Each row was made from one small tree. Brackets hold a mark, then the marks that hang from it, in alphabetical order. Every link used is in the known rows. Write each row's tree.
(in the rows, 128 means zero)
Known rows:
{Q B E}: [140 117 130  98  91 127 197 131 152 138 128 172 101 122  78 185 127 125
 118  79 108 109  84  72]
{K E {W N}}: [139  84 132 133 123 156 217 176 144 164 148 104 139 141 137 129 159 124
  59  79 140 137 121 148]
{N {W {E B}}}: [150 108 130 105 133 118 197 157 137 138 102 143 102 134 132 113 164 116
  78  93 122 113 123 111]
{W {E K} {N B}}: [172 107 106 127 111 137 171 158 157 118  86 146 134 131 114 143 214 137
  40 103 111 104  99  78]
{N B K}: [146 111 146 117  98 111 197 171 178 149 134 208 122 124 103 167 136 135
  83 113 126  99  76 106]
{N B {W {E K Q}}}: [143 111 116 118 163 109 183 152 169 127 106 162 120 106  91 115 176 148
  71 101 125 110  96 107]
{W {E {N B K} Q}}: [178 102 177 127 125 120 171 158 131 126 111 177 112 131 117 123 167 108
 105 111 156  93  90  96]
{N B K {W {E Q}}}: [143 108 137 106 137  95 176 166 171 140 110 183 119 129 111 121 139 142
  80 103 137 110  89 114]
{Q {B N} {E {K W}}}: [120 124  92 104 103 117 203 124 170 140 134 137  86 118  50 134 155 133
 131  86 110 107  78  86]
{N B {K W}}: [133  98 135 124 123 105 209 167 177 160 143 188 119 123 110 148 134 147
  78 101 129 101  82 128]
{Q {B {N K}}}: [140 120 125 104  70 125 202 169 179 156 128 197  96 146  81 156 128 122
 117 107 116 104  96  89]
{N K}: [142 113 167 107  79 131 206 175 159 145 132 177 104 143 130 164 132 116
  92 115 141  94  92 106]
{K {E B N W}}: [154 112 144 128 141 134 201 162 111 154 152 127 130 110 116  84 177  92
 111  99 151 120 117 146]
{E B N Q W}: [164 132 180 117 160 136 179 136  94 166 150 116 105 110 133  50 184  92
 140 117 153  73 124 142]
{W {N B {K {E Q}}}}: [157 112 151 121  94 145 176 183 161 159 136 154 147 142 125 145 156 123
  69 106 140 113  92 123]
{W {E B} N}: [186 107 138 111  95 149 179 160 116 137  88 121 118 158 162 127 200  97
  63  97 120 103 129  93]
{N K W}: [122 117 148 101 103 112 197 175 171 153 131 167 103 140 120 138 122 133
  84 107 133  99  97 121]
{W {E B K Q} N}: [179 125 143 109 116 165 170 153 109 124  92  91 112 141 158 100 227  98
  76 109 145  91 122  98]
{Q B}: [146 109 133 113  98 142 209 162 161 147 126 196 109 126  95 181 136 132
  94  94 112 106 105  85]
{K {E B {N W}}}: [148 113 152 133 138 134 197 172 118 153 149 138 123 114 108  98 167  92
 105  92 154 121 106 145]
{E K {N W} {Q B}}: [133 136 150 130 156 138 170 150 140 138 137 152 101  94  67  99 177 134
 121 107 150  77  90 109]
{W {N {K {E Q}}}}: [154 115 167 112  78 161 184 185 146 155 136 127 133 157 146 142 153 108
  76 107 151 110 105 122]
{Q {B N}}: [145 116 121 110  81 133 209 160 176 156 127 190  98 139  76 158 138 123
 113 103 105 108 104  86]
{W {N B K}}: [157 114 141 118  82 132 175 174 171 159 124 173 135 146 123 160 157 134
  59 110 115  94  90 103]
{B {N W}}: [132 118 131 108  97 116 206 161 183 163 130 151  93 148  91 115 141 118
 103 110 109 106 108 116]
{N B {K {E Q}} W}: [125 113 139 114 137 109 190 182 177 157 148 176 137 117  97 122 124 138
  87 100 152 128  83 146]
{K {E B N Q} W}: [150  98 174 139 166 150 211 161  98 165 167 103 118 115 132  74 169  90
 121  87 180 116 115 170]

Write each row's tree:
[151  88 134 116 133 132 214 150 146 148 119 134  95 144 121 114 153 123
 101  89 134 115 122 112]  {K {W {E {Q {B N}}}}}
[121 131 111  87  78  99 185 140 179 152 128 167  88 141  57 142 113 126
 137  88 107 112  77  85]  {Q {B {N K W}} E}
[116 138  89  95  99 109 189 128 179 136 124 147  88 117  38 133 150 133
 129  90 103 108  75  79]  {Q {B {N W}} {E K}}
[176 100 128 117  87 124 167 171 158 134  90 168 134 156 135 153 175 128
  49 103 118 107  99  86]  {W E {N B K}}
[156 123 191 124 111 139 174 163 131 151 144 185 102 127  99 131 138 111
 136 112 162  77  87 104]  {E {N K} {Q B}}
[156 118 144 109 137 141 178 146 152 169 135 125 136 128 131 101 167 136
  82 112 119  94 123 125]  {E Q {W {N B}}}
[126 120 115  94  79 106 199 136 171 155 136 159  87 142  68 147 118 122
 140  85 113 110  78  89]  {Q {B {N {K W}}} E}
[136 130 105 104 118 118 177 121 157 136 128 111 123 110  88 124 184 141
  87  99 104  98  85  95]  {Q {E K {W {N B}}}}
[133 130 143 105 149 146 202 141 146 137 140 108 108 104 118  93 186 132
 103 123 144  87 114 123]  {E K Q W}
[145 123 182 130 146 109 163 161 151 160 146 180 114 114  93 100 143 126
 116 114 155  79  78 130]  {E {N B K W} Q}
[149 100 153 123 144 167 208 168 113 173 154  76 132 136 159  87 173 100
  88  84 162 125 130 167]  {K {E B Q} {W N}}
[145 103 127 117 112 149 204 172 147 154 140 117 146 135 129 124 162 119
  70  95 130 135 125 133]  {K {E {W N}}}
[152 111 116 115 121 126 186 152 164 164 128 145 140 129 120 123 169 145
  61 105  96 102 118 114]  {E {W {N B}}}
[152 112 149 101 142 127 192 153 129 141 107 129 100 134 139  99 162 109
  91  97 138 108 126 118]  {N {W {E B Q}}}
[124 119 140 104 115 120 202 186 148 154 141 145 117 132 126 112 134 111
  93  98 154 125 101 148]  {N {K {E B}} W}
[126 115 127 112 122  92 188 173 190 157 131 200 122 121  94 140 126 152
  75 104 120 105  80 122]  {N B K W}
[147  92 128 132 128 134 203 158 163 171 136 140 129 134 125 136 162 146
  55  88 109 103 111 126]  {K {W {N B}}}
[158 126 126 101 118 140 188 148 124 170 127 108 122 135 152  90 186 113
  82 106 110  92 137 129]  {E B {W N}}
[147 123 167 113 113 110 185 129 111 150 145 128  90 123 111 111 155  92
 137  92 146  83  78 117]  {Q {E B {N {K W}}}}
[126 123 137 101  81 108 199 171 186 162 132 160  91 156  98 113 129 118
 108 116 122 102  97 120]  {B {N K W}}
[135 119  92 108 105 119 197 158 178 138 106 173  96 132  67 131 158 136
 101  97 106 114 105  84]  {Q {B {N {W {E K}}}}}
[145 126 142 129 122 111 177 123 146 123 137 155 108  94  59 141 181 121
 114 101 126  86  56  87]  {Q {E K {N B}}}
[139 123 118  95  74 118 197 131 168 147 129 166  90 137  59 160 129 115
 137  88 101 111  83  73]  {Q {B N} E}
[152 130 150 107 128 110 180 114 109 150 141 118 100 112 104  93 169  96
 137  96 125  87  96 113]  {Q {E B N W}}
[127 123 113 101  85 115 197 170 187 161 127 191  96 144  75 139 121 133
 113 102 111 108  98  98]  {Q {B {N K W}}}
[162 108 154 112 124 149 198 151 134 106 101 130 100 126 129 131 192 112
  87 112 151 101 107  89]  {W {E K Q}}
[144 119 133  96  99 124 184 125 145 150 129 108 116 136 116 133 155 122
  96  92 104 102 104  99]  {Q {E {W N}}}
[176 119 120 113 103 154 177 156 120 121  85 107 114 140 147 116 228 105
  60 104 127  96 119  90]  {W {E B K} N}
[137 116 142 115 106 109 181 133 140 145 141 170  97 121  71 151 127 123
 134  80 129  96  71  88]  {Q B {E {N {K W}}}}
[133  95 146 127 138 121 211 177 165 159 159 164 134 119 114 129 132 133
  91  96 162 126  84 152]  {N B {K {E Q} W}}
[136 143  99 102 127 125 205 140 145 150 133 107  95 112 103  60 209 111
 116 125 120  90 116 127]  {E {B N} K W}
[152 114 124 112 121 150 201 167 125 160 141 105 141 129 141  99 178 102
  82  95 134 130 131 144]  {K {E B {W N}}}
[131  92 136 123 138 149 227 169 150 165 160 125 118 130 105 112 136 118
 112  82 155 140 116 148]  {K {E {Q {B N}}} W}
[142 122 125  96  99 109 175 130 158 152 130 130 125 132 107 133 150 131
  95  96 106 101  88 101]  {Q {E {W {N B K}}}}
[152 135 149  92 132 134 200 138 129 175 144 104  95 133 134  51 172  92
 142 123 135  90 133 142]  {E {B N} Q W}
[152 126 161 127 140 121 181 154 116 161 137 150 100 115 111  89 173 100
 111 102 135  82 107 129]  {E B {N W}}
